Known rows, with every step that occurs:
T, V: [ 33.9 -15.5  -1.2  -5.6  24.5   1.1 -44.9 -11.2 -14.5  10.2 -29.8 -16.1
   5.1  31.0 -26.0 -48.3 -40.3  18.4  20.3 -23.6  -9.2]
T, H: [ 35.4  -0.8  26.4   4.9  -4.9  12.3 -23.4 -15.0 -18.0  20.4 -63.4 -33.8
   4.9  10.2  -1.4 -51.2 -59.2  39.5  11.2 -10.6 -10.6]
C, T: [ 43.2 -12.7  21.3   8.5  10.7 -14.1 -40.4  -6.3  -1.0  20.8 -43.9 -26.8
  -7.2  18.1 -28.1 -31.0 -45.4  31.9   5.5 -40.9  13.6]
J, K, H: [ 18.0 -31.4   1.4  19.4  -6.4  10.7 -25.7 -11.5 -16.5  21.7 -14.9 -32.0
   2.8  12.1 -19.2 -50.0 -36.1  47.5  -4.9  -2.1  38.4]
B, H, K, T, V: [ 20.6 -53.1 -18.0 -32.5  12.7 -12.3 -17.3 -52.9 -17.3   0.4  -5.6 -41.4
   9.1  40.9 -40.6 -46.1 -36.6 -10.5  20.5 -18.4   2.8]
B, C, T, V, J, K: [  0.3 -14.8 -20.6   7.6   5.4  16.6 -43.4 -25.9 -29.0   1.7   7.9  15.5
  -3.2  18.6 -26.1 -33.5 -67.3  24.1 -18.1 -30.0  16.8]
K, T, V, C: [ 42.8 -22.1  -8.1  -8.7   5.1  -4.6 -50.2 -26.4  11.1 -12.4 -19.7 -16.3
  -6.3  37.7 -29.0 -59.1 -15.1 -27.5  13.2 -24.9  -4.3]
B, J, T, V, C: [ 56.5   0.2  -4.9   9.4 -12.9 -11.2 -71.3 -26.7  -3.2 -22.4  -5.8 -17.6
   7.3  39.6 -33.6 -77.6 -12.1 -21.9  12.9 -49.7  -3.4]
J, K, H, T: [ 34.0 -27.9   0.8  18.4   2.9  14.2 -41.2 -27.2 -27.9  30.4 -12.8 -13.6
 -21.8  19.5 -12.8 -42.8 -34.2  32.9  -0.7  12.5  46.8]
C, T, H: [ 40.0   0.9  39.5   0.0  -3.1   3.9 -22.5  -5.3  -8.2  18.6 -58.6 -25.0
  -9.0  12.4  -3.1 -42.5 -54.5  32.7  -1.1 -22.5   8.0]
C, T, V, J, K: [  6.7 -30.1 -26.3  18.5   1.2  11.9 -43.8 -18.8 -21.7   8.4  -3.6  17.5
 -12.1  30.7 -29.6 -41.0 -57.9  27.3 -19.8 -21.2  17.7]
K, H, T: [ 48.4 -18.9  17.2   6.4   4.6   0.3 -32.5 -32.4 -15.3  28.8 -27.8 -16.6
 -17.1  22.5  -9.7 -33.5 -27.4  29.9  22.1   3.9  36.0]
J, K: [ 16.9 -25.4 -14.5  29.6   5.6  12.7 -52.1 -10.6 -27.8  25.5 -30.9 -29.7
   2.3  14.7 -30.4 -51.6 -59.1  41.6  -6.3 -17.2   6.4]
J, K, H, T, V: [ 31.1 -30.0  -6.4  -4.1  19.4  17.8 -47.4 -19.6 -28.3  18.7   4.0   2.4
 -22.5  33.4 -14.7 -49.2 -25.5  14.1   0.1  13.3  40.4]
H, K, T, V, J: [ 12.6 -45.8 -44.1  -1.8 -10.2  -5.3 -16.4 -60.4 -12.4  -8.9  -7.9 -10.0
   2.5  51.2 -31.4 -25.7 -39.7  -4.3  22.9 -24.5 -10.7]
T, H, K: [ 30.8 -23.5   6.5   5.4 -12.2  11.0  -3.4 -39.2 -24.8  16.4 -54.2 -48.3
  12.3  30.8  -3.0 -34.3 -68.0  22.0  18.5 -21.4 -19.1]
J, K, H, T, C: [ 17.0  -7.8 -10.7  11.4  23.5   9.0 -50.8 -25.7 -11.6  22.7 -15.4 -10.0
 -19.2  15.6 -17.9 -73.9 -25.3  34.6 -10.0  16.4  39.2]
J, T: [ 26.8   1.3   1.0  12.8  -0.7 -14.9 -54.4 -10.7 -12.3   6.6 -27.7 -49.9
   7.4  26.3 -41.4 -63.9 -41.3  35.9  13.9 -40.6  11.7]
K, H: [ 35.6 -20.5  19.5   6.0  -5.3  -5.7 -14.8 -17.0  -1.1  19.4 -31.0 -35.6
   9.0  15.6 -15.1 -41.2 -28.4  43.6  21.3 -11.9  27.8]
K, H, T, V: [ 44.3 -22.3   8.6 -13.3  20.1   6.5 -38.6 -24.0 -17.8  15.3  -9.8  -1.0
 -17.3  34.7 -11.1 -40.4 -18.4  10.2  22.4   4.9  30.6]
H, T, V, J, K: [ 12.1 -30.5 -38.1  23.4   5.7  24.5 -55.4 -38.5 -38.5  15.1  -5.0  25.7
 -19.1  35.2 -22.4 -43.8 -59.2  22.5  -6.3   0.6  11.7]
V, C, T, H, K: [ 45.6 -19.9  23.2   5.1 -19.6   6.1  -6.3 -35.3  -1.2   5.9 -48.4 -33.5
  -3.1  35.6   0.0 -36.9 -60.1  -4.5   0.6 -35.9  -4.2]
K, T, V: [ 28.2 -27.1 -15.5 -17.8  19.4  -9.1 -45.3 -18.5  -8.3  -2.5 -18.3 -27.8
  -4.2  34.1 -35.4 -45.6 -17.8  -2.0  19.6 -18.8  -0.5]
V, T: [ 23.2  -5.6 -11.1  16.9  11.9  -2.5 -36.0 -27.5  10.8   4.8 -50.1 -19.5
  11.7   1.4 -47.4 -41.9 -44.4  32.5  25.3 -24.6 -10.7]

Rows:
[  4.7 -37.4 -18.5  14.5 -13.8  15.7 -19.3 -26.9 -17.2   9.2   6.6   5.6
   0.8  25.9 -16.5 -48.1 -37.9  38.1  -5.3   3.2  36.1]  T, V, J, K, H
[ 27.5 -11.6  12.3  -7.3 -10.6   1.4 -22.2 -22.4 -12.2   7.5 -52.7 -44.8
  -4.4  14.3 -10.8 -47.7 -36.3  19.0   8.8  -5.7  -3.8]  K, T, H
[  0.8  14.6 -25.9  18.6   2.8 -15.7 -51.5 -29.9   4.8  -4.5 -22.5 -19.1
   7.7  25.9 -39.4 -87.0 -41.3  40.6   2.1 -29.9   4.4]  V, J, T, C
[  9.2  11.3 -21.9  10.4  31.0  -6.2 -44.9 -25.8  25.1   1.1 -47.6 -15.7
  10.0  -1.2 -47.3 -74.6 -34.3  33.6  13.8 -17.9 -13.8]  V, T, C
[-12.1 -18.5 -49.8  18.2   5.4  -3.5 -49.0 -36.0  -3.0   0.4 -17.2 -15.4
  -6.4  17.9 -39.9 -72.1 -33.9  26.3 -15.7  -5.3   5.7]  V, J, K, T, C
[  1.3 -39.3 -42.1  24.7 -17.0   2.1 -40.7 -39.6 -18.1   5.4 -15.2 -19.3
  -6.4  23.6 -37.2 -40.8 -43.3  24.7  -6.8 -11.7  11.3]  V, J, K, T
[ 10.3 -35.2  -8.0   9.6 -12.9   8.7 -19.4 -18.5  -9.0   7.0  11.5  12.4
 -10.3  25.9 -17.4 -40.6 -34.5  33.2 -17.5  -7.1  51.2]  C, T, V, J, K, H
[ 14.3  -5.6 -20.3  -2.3  23.3 -19.2 -49.4 -23.5  10.0   2.4 -37.8 -41.7
  -1.9  17.5 -38.7 -71.9 -18.3  17.9   8.2 -16.3  -2.7]  K, T, C
[ 56.7 -17.0  14.7  -5.5   5.8   8.1 -43.1 -30.7   2.1   4.2 -11.0   8.8
 -17.4  38.0  -6.6 -55.2 -15.9 -14.5  15.2  -2.4  24.9]  K, H, T, V, C
[ 22.8 -11.6   2.0   4.3 -19.0   1.8 -14.3 -34.5 -24.6   4.2 -36.4 -62.0
  12.3  37.4 -14.9 -53.2 -60.6  19.1  11.5 -31.6  -4.3]  J, T, H, K
[ 39.8 -14.5  11.6 -10.9  26.0  -7.3 -45.4  -0.8  -5.4   8.5 -24.5  -9.1
  -9.0  32.3 -27.8 -39.3 -35.4  12.4   6.4 -35.0   9.7]  C, T, V
[  8.8 -38.2 -26.2   8.7   5.4  19.8 -44.9 -53.4 -42.8  20.1   3.7  24.0
  -9.6  26.1 -28.9 -54.8 -69.5  27.4  -8.8   6.9  22.5]  B, H, T, V, J, K
[ 58.2 -11.0   3.8   1.1  16.5  10.5 -61.1 -30.6  -4.8   5.9 -25.4   9.4
 -18.5  40.1 -15.3 -55.6 -32.9 -19.6  16.4 -14.0   0.4]  H, T, V, C
[ 14.5   8.7   7.0  13.8 -30.8   4.1 -24.9 -28.9 -16.3   1.1 -36.8 -23.2
   4.8  23.2 -11.9 -63.0 -60.5  41.1   4.1 -20.3   3.1]  V, J, T, H
[ 26.5 -44.8 -26.2   0.6  -4.9 -15.8 -20.2 -47.6 -11.5   4.8 -31.0 -61.6
   3.9  38.4 -35.0 -25.6 -35.2   0.8  24.2 -30.2  -6.8]  H, K, T
[ 13.2 -15.1 -11.6  13.9 -35.4   4.3  -5.2 -52.0 -23.4  -0.2 -29.3 -41.0
  12.3  41.2 -12.6 -46.6 -68.2  25.0  10.8 -30.2  -6.1]  V, J, T, H, K
[ 11.6 -22.7 -34.6  -2.4  16.1 -18.2 -31.2 -41.9   3.2  -0.8 -31.3 -53.5
   3.9  31.6 -37.0 -59.9 -25.9   3.8  12.8 -22.8  -9.5]  H, K, T, C
[ 35.7 -21.3  18.6   1.5 -11.8   2.2  -2.8 -31.0 -15.7  14.8 -48.5 -42.9
  -0.3  31.8  -4.4 -27.1 -64.2  16.2   5.9 -32.0  -3.0]  C, T, H, K
[  7.7 -30.9 -21.9 -17.2  17.3 -22.4 -19.9 -58.6  -0.9   4.5 -24.9 -53.1
  12.8  22.7 -43.4 -72.6 -36.8   9.9  10.3 -15.9   2.0]  B, H, K, T, C
[  7.4 -11.6 -22.4  21.1   7.7  10.5 -42.3 -42.6  -9.7  18.3  -9.7  12.0
 -18.6  19.0 -15.5 -68.1 -33.8  38.1 -10.8  17.0  37.3]  V, J, K, H, T, C
[ 28.6  -4.1   6.2  -6.0  36.4  -8.0 -49.5 -47.0 -12.9  27.4 -36.9 -12.9
  -4.1   9.3 -28.7 -80.8 -49.6  32.7   8.2   2.7  13.4]  B, H, T, C
[ 27.4 -45.8   2.9  -3.7  -0.8 -10.2  -5.6 -60.0 -22.8  23.1 -33.6 -50.9
  25.9  25.6 -31.3 -42.9 -75.0  28.9  24.9 -27.7  -1.4]  B, H, K
[ 19.2 -17.8  -7.6   7.8  -9.3  12.9   1.2 -46.3  -5.9   5.8 -52.7 -37.9
  14.9  17.7 -19.3 -35.7 -61.8  17.6  20.9 -20.2 -22.9]  V, T, H, K
